What can hang from each mark:
zonu: dabed gudodi rikar
dabed: gudodi seti zonu
gifes: gudodi seti
seti: dabed gifes gudodi rikar veve
veve: gudodi
rikar: seti
gudodi: dabed gifes rikar seti veve

Known rows, with every way that one mark hangs from another:
dabed(gudodi(rikar veve) zonu): [ 17 -19   1  -5 -16  -8  18   0   2   4  -7  -3  18 -24  11  21 -13  20
 -20 -15  -7   9  11   6   9  -1  22]
gudodi(dabed(zonu) gifes veve): [ 13 -13   8   6 -24  -7  -5   9 -20  25  10  -2  12 -22 -18  33 -22  23
 -18 -10 -14 -11  23   7  -4 -13  22]
dabed(gudodi): [ -3  -4  12   8 -18  -4  20  14  -5  -4   0   1  10  -1  11  23   2   5
 -14 -14 -17   7  -3   8   4  -6  13]
gifes(seti(gudodi)): [ -1   0  10   2 -20   4  20   7  -2 -13  11  11  -3  10   9  19  10  11
 -10 -23  -8  -9  -2   1  15  -6  -4]
dabed(gudodi seti(rikar veve) zonu): [  1  -9   9   9 -17   7  23  -4   8  13  -8   1  18 -33  11  -7  -5  22
 -18 -34 -18   9   0  10  25 -12  15]
rikar(seti(gifes(gudodi))): [-10   4   4  16 -17  17  23  11  -3  -7   9   7   1   9   8   7   8   5
 -14 -18 -22  -8  -4   0   4 -19  -2]
zonu(dabed rikar(seti)): [-15 -15 -12  12 -17  25  -3  11   0 -39   1 -24   7  22  10  11  15  -5
  -9 -31 -12  -5 -15   9  -7 -11  -6]
rikar(seti(dabed(zonu) gifes gudodi veve)): [-22  -2  -2  17  -8  13   3  -4  -4   9  14  24  14  -6   1 -10 -11  14
 -15 -36 -15 -17   3   7  21 -33  -6]
seti(dabed(gudodi(veve)) gifes rikar): [-20  -7   3  19 -16  -9  -8   1  -3  23  10   5   9 -35  10  16 -17   8
 -18 -17 -10 -11  -1   7  12 -36   1]
seti(gifes): [  5  -2   6  25 -21   0  12  11 -13   9   7  22   5 -15  -4  16   3   3
  -7 -22 -12   2  -7   2  -8 -17  13]
dabed(gudodi(gifes veve) seti): [ -8   0  33  -1 -23   3  20  21  -6  17  -3 -13  12 -22   2  30  -1  18
 -22 -12 -27  -2  14   4   5  -7  14]
gudodi(dabed(seti)): [ -1 -11   8   4 -28  10   6  17 -13   0   6 -11  -4 -11  -6  28   8   8
 -16 -25 -26 -10   1  20  -1 -11   5]
gifes(gudodi(rikar)): [  5  -6  -2  -4 -17   2  19   2   8 -13   5  -5  -4  -1  11  29  -1   7
 -15  -6  -9  -3   0   2   4  -3   1]
gifes(seti(gudodi(veve))): [ -5   1  16  -7 -19   4  15   8  -6  -6  11  10   0  13   8  23   2  12
 -10 -22  -9 -12   9  -1  17  -5  -5]
zonu(dabed gudodi(seti(gifes) veve) rikar): [-26 -10  -5   6 -11  36 -19   5  -9 -22   9 -32  10  16  18  15  -1   1
  -7 -13   1 -16  -4   2 -11  -3  -7]
zonu(dabed gudodi(gifes) rikar(seti(veve))): [-29  -9  -5  11  -8  39 -14   1   1 -23   8 -33  14  30  13   5  -7  -3
 -10 -15  -8 -12  -7   0  -6 -15  -8]
veve(gudodi(seti(dabed(zonu) gifes rikar))): [ -6  -8   9  21 -24   9  20   4  -9   5  14   2  -1 -29   4  20  -3  19
  -7 -21   5  -9  -2   7  23 -12  -2]
gifes(gudodi(dabed(zonu(rikar)) veve)): [  2  -1  -1  -6 -14   3  -2   2   2  -2   9 -11   6   5   6  26 -10  16
 -17 -11 -14 -10   7   2   5  -5   4]
rikar(seti(gudodi)): [-16  -5   2   7 -16  20  25  13  -9 -10   8   9   2  21  15  10   3   5
 -10 -30 -17  -5   2  11  14 -11  -5]
seti(dabed(zonu) gifes rikar veve(gudodi)): [-11  -3   4  22 -15  -1  -4 -16  -1  29  16  22  13 -40  -5  -1 -26  15
  -8 -31   2  -9  -2   1  28 -37  -3]
dabed(gudodi seti(veve)): [-15   1  24  -2 -19  11  18  11  -1   5  -5  -3  13 -11   5  11   3   9
 -17 -26 -27  -1   4   9  14  -9   6]
rikar(seti(dabed)): [-16 -10   3  10 -16  12   8  11  -6 -17   6   0  -2   6   1  15   6  -1
 -16 -24 -19 -11   0  13   5 -22  -8]
zonu(dabed gudodi(gifes seti(veve)) rikar): [-25 -13  -3  13 -13  36 -15   1  -6 -21  10 -36  12  13  11  15  -6   4
  -8 -11   4 -17  -2   3  -7  -3  -2]
gudodi(dabed gifes rikar(seti(veve))): [ -4 -26  -6   2 -34  18   2   2 -13   9   9 -20   5 -19  -7  32 -21  12
 -21 -13 -14 -27  22  16   5 -20   6]
gifes(gudodi): [ -1   5   8   3 -14   0  18   9   4 -10   9   5  -2  12   7  23   4   5
 -12  -8 -16   0  -3  -1   3  -6   2]

Rows:
[-15  -9   5  -3 -18   8  -2   7  -3  -2   8  -9  10  -7  -5  15  -1  13
 -15 -27 -16 -13   3  10   6 -12   1] -> zonu(dabed(seti(gudodi(gifes rikar) veve)))
[ -4   5  24  -6 -24  10  17   2  -5  -8   9   7   2  10  -5  21   1   7
  -5 -20  -7 -12   6  -6  22  -9  -9] -> gifes(seti(veve(gudodi)))
[ 15 -19 -11  16 -22   7   0   4  -7  -7   4  -7   6 -13   1  21  -2  12
 -13 -28  -7  -1  -6  15  -4  -7  15] -> gudodi(dabed(zonu(rikar)))
[  1  -5   4 -26 -25   3   3  -1   6 -13  12 -24  -9   4   5  39  -4  16
 -22   1 -14 -30  16  -1  14  -7 -10] -> gifes(gudodi(dabed rikar veve) seti)
[-14  -1   2   7 -16  17  -9  11   7 -18   3 -22   8  -2   6  15  14   6
 -13 -27 -16  -9 -15  -1  -8 -11  -5] -> zonu(dabed(seti(gifes(gudodi(veve)))) rikar)
[ 11  -7   5   4  -6   7  10   1  -5   1   3   9  10   5   5   8  -9   9
  -9 -15  -7  13   4   1   0  -1  14] -> dabed(zonu(gudodi(veve)))
[-26  -3   0  19 -12  13   9   9  -7   0  16  15   3   0   8   7   1   7
 -16 -30 -18 -16  -4   9  12 -29  -9] -> rikar(seti(dabed gifes gudodi))
[ 21 -19  -7   8  -9   9  17  -4   2  -7   1   2   5  -8  11  10  -5   9
 -12 -15  -1  14  -4   6  -1   0  16] -> dabed(zonu(gudodi(rikar)))
[-22  -7   6   9 -10  33 -15   4   4 -15   5 -34  11   8   8  10   0   2
 -11 -18 -11  -7 -10   1  -9 -10  -3] -> zonu(dabed(seti(veve)) gudodi(gifes) rikar)
[ -6  -6  14  -9 -23  13  14  -2  -9   6   6   6   8  -2  -2  26 -18   3
  -2 -22  -2  -4  12   2  20  -7  -3] -> seti(veve(gudodi(rikar)))
[-20  -2  16   1 -25  24  15   8 -16   5  12  -4   7  12  -5  18 -13   6
 -10 -21 -18 -17  15   6  19 -18  -6] -> rikar(seti(veve(gudodi(dabed gifes))))
[-23   1  20  -2 -15   3  -5   0  -7   5  14  10   6  -2 -11  23 -16   2
  -6 -22  -7 -14   7   4  21 -23 -13] -> seti(dabed veve(gudodi))
[ 11 -29  -1  13 -34  13  23   8 -13  -2   3 -15  -1 -37  -1  41  -5  17
 -16  -7   6 -15  19  12  -1   2  16] -> gudodi(gifes rikar seti)
[ -8 -27   0   8 -28  12  -1  -3 -10   5   8 -14   4 -43 -10  36 -18  16
 -19 -10   7 -31  26  14   8 -13   5] -> gudodi(gifes rikar seti(dabed veve))
[-22  -7   2  -6 -20  21  10  13 -17   0  12  -1   4  23  11  19 -10   8
 -13 -27 -21 -18  15  14  16 -13  -7] -> rikar(seti(gudodi(dabed veve)))
[-16  -6   2  22 -17  12   7  11  -8  -5  10   9   1  -6  -2   9   6   1
 -16 -24 -20 -13  -4   9   2 -30  -5] -> rikar(seti(dabed gifes))
[  6 -17  -5  21 -11  -1  -4   1   5 -14   3   4   5 -21   0  16   2   8
 -14 -28  -2   3 -12  10  -1 -16   6] -> seti(dabed(zonu(rikar)))
[ -1 -12  22  -8 -27   5  21  14   0  15  -6 -22  10 -34   6  37  -6  20
 -25 -10 -21  -4  18   6   7  -4  15] -> dabed(gudodi(gifes rikar veve) seti)
[-16 -10  -1   1 -14   6 -12  11   0 -24  -1 -26  18  12  14  23   2   2
 -12 -21 -10  -2  -8   4  -5  -6   2] -> zonu(dabed(gudodi(veve)) rikar)
[ 15 -10   5  13 -11  17   7  -3   5  -6   2  -8  10  -4  11  13  -8  15
 -12 -13   2   5   1  -7  -1  -1  12] -> dabed(zonu(gudodi(gifes(seti) veve) rikar))
[-16 -16  -9  17 -33  21  -4  -2 -25  18  14  -5   4 -27  -1  15 -17  14
  -9 -26  -4 -32  13  20  13 -21   3] -> gudodi(dabed seti(gifes rikar veve))
[  1 -11   1  15  -4  -2  -3   0   2  -7   8   6   3  -9   0  11  -2   7
 -16 -15  -8   3  -8   9   0 -15   5] -> seti(dabed(zonu(gudodi)))
[-25  -7   6   4 -14  17   0   3  -7  -9   6   4   5   9  -5   8  -6  -3
 -13 -28 -19 -18   9  12  13 -27 -11] -> rikar(seti(dabed veve))
[  3  -2  20  12 -25   1  11   5  -7   5   8   7   6 -10 -13  24  -4  12
 -12 -12  -9 -12  12  -5   5 -15   8] -> gudodi(gifes(seti(veve)))
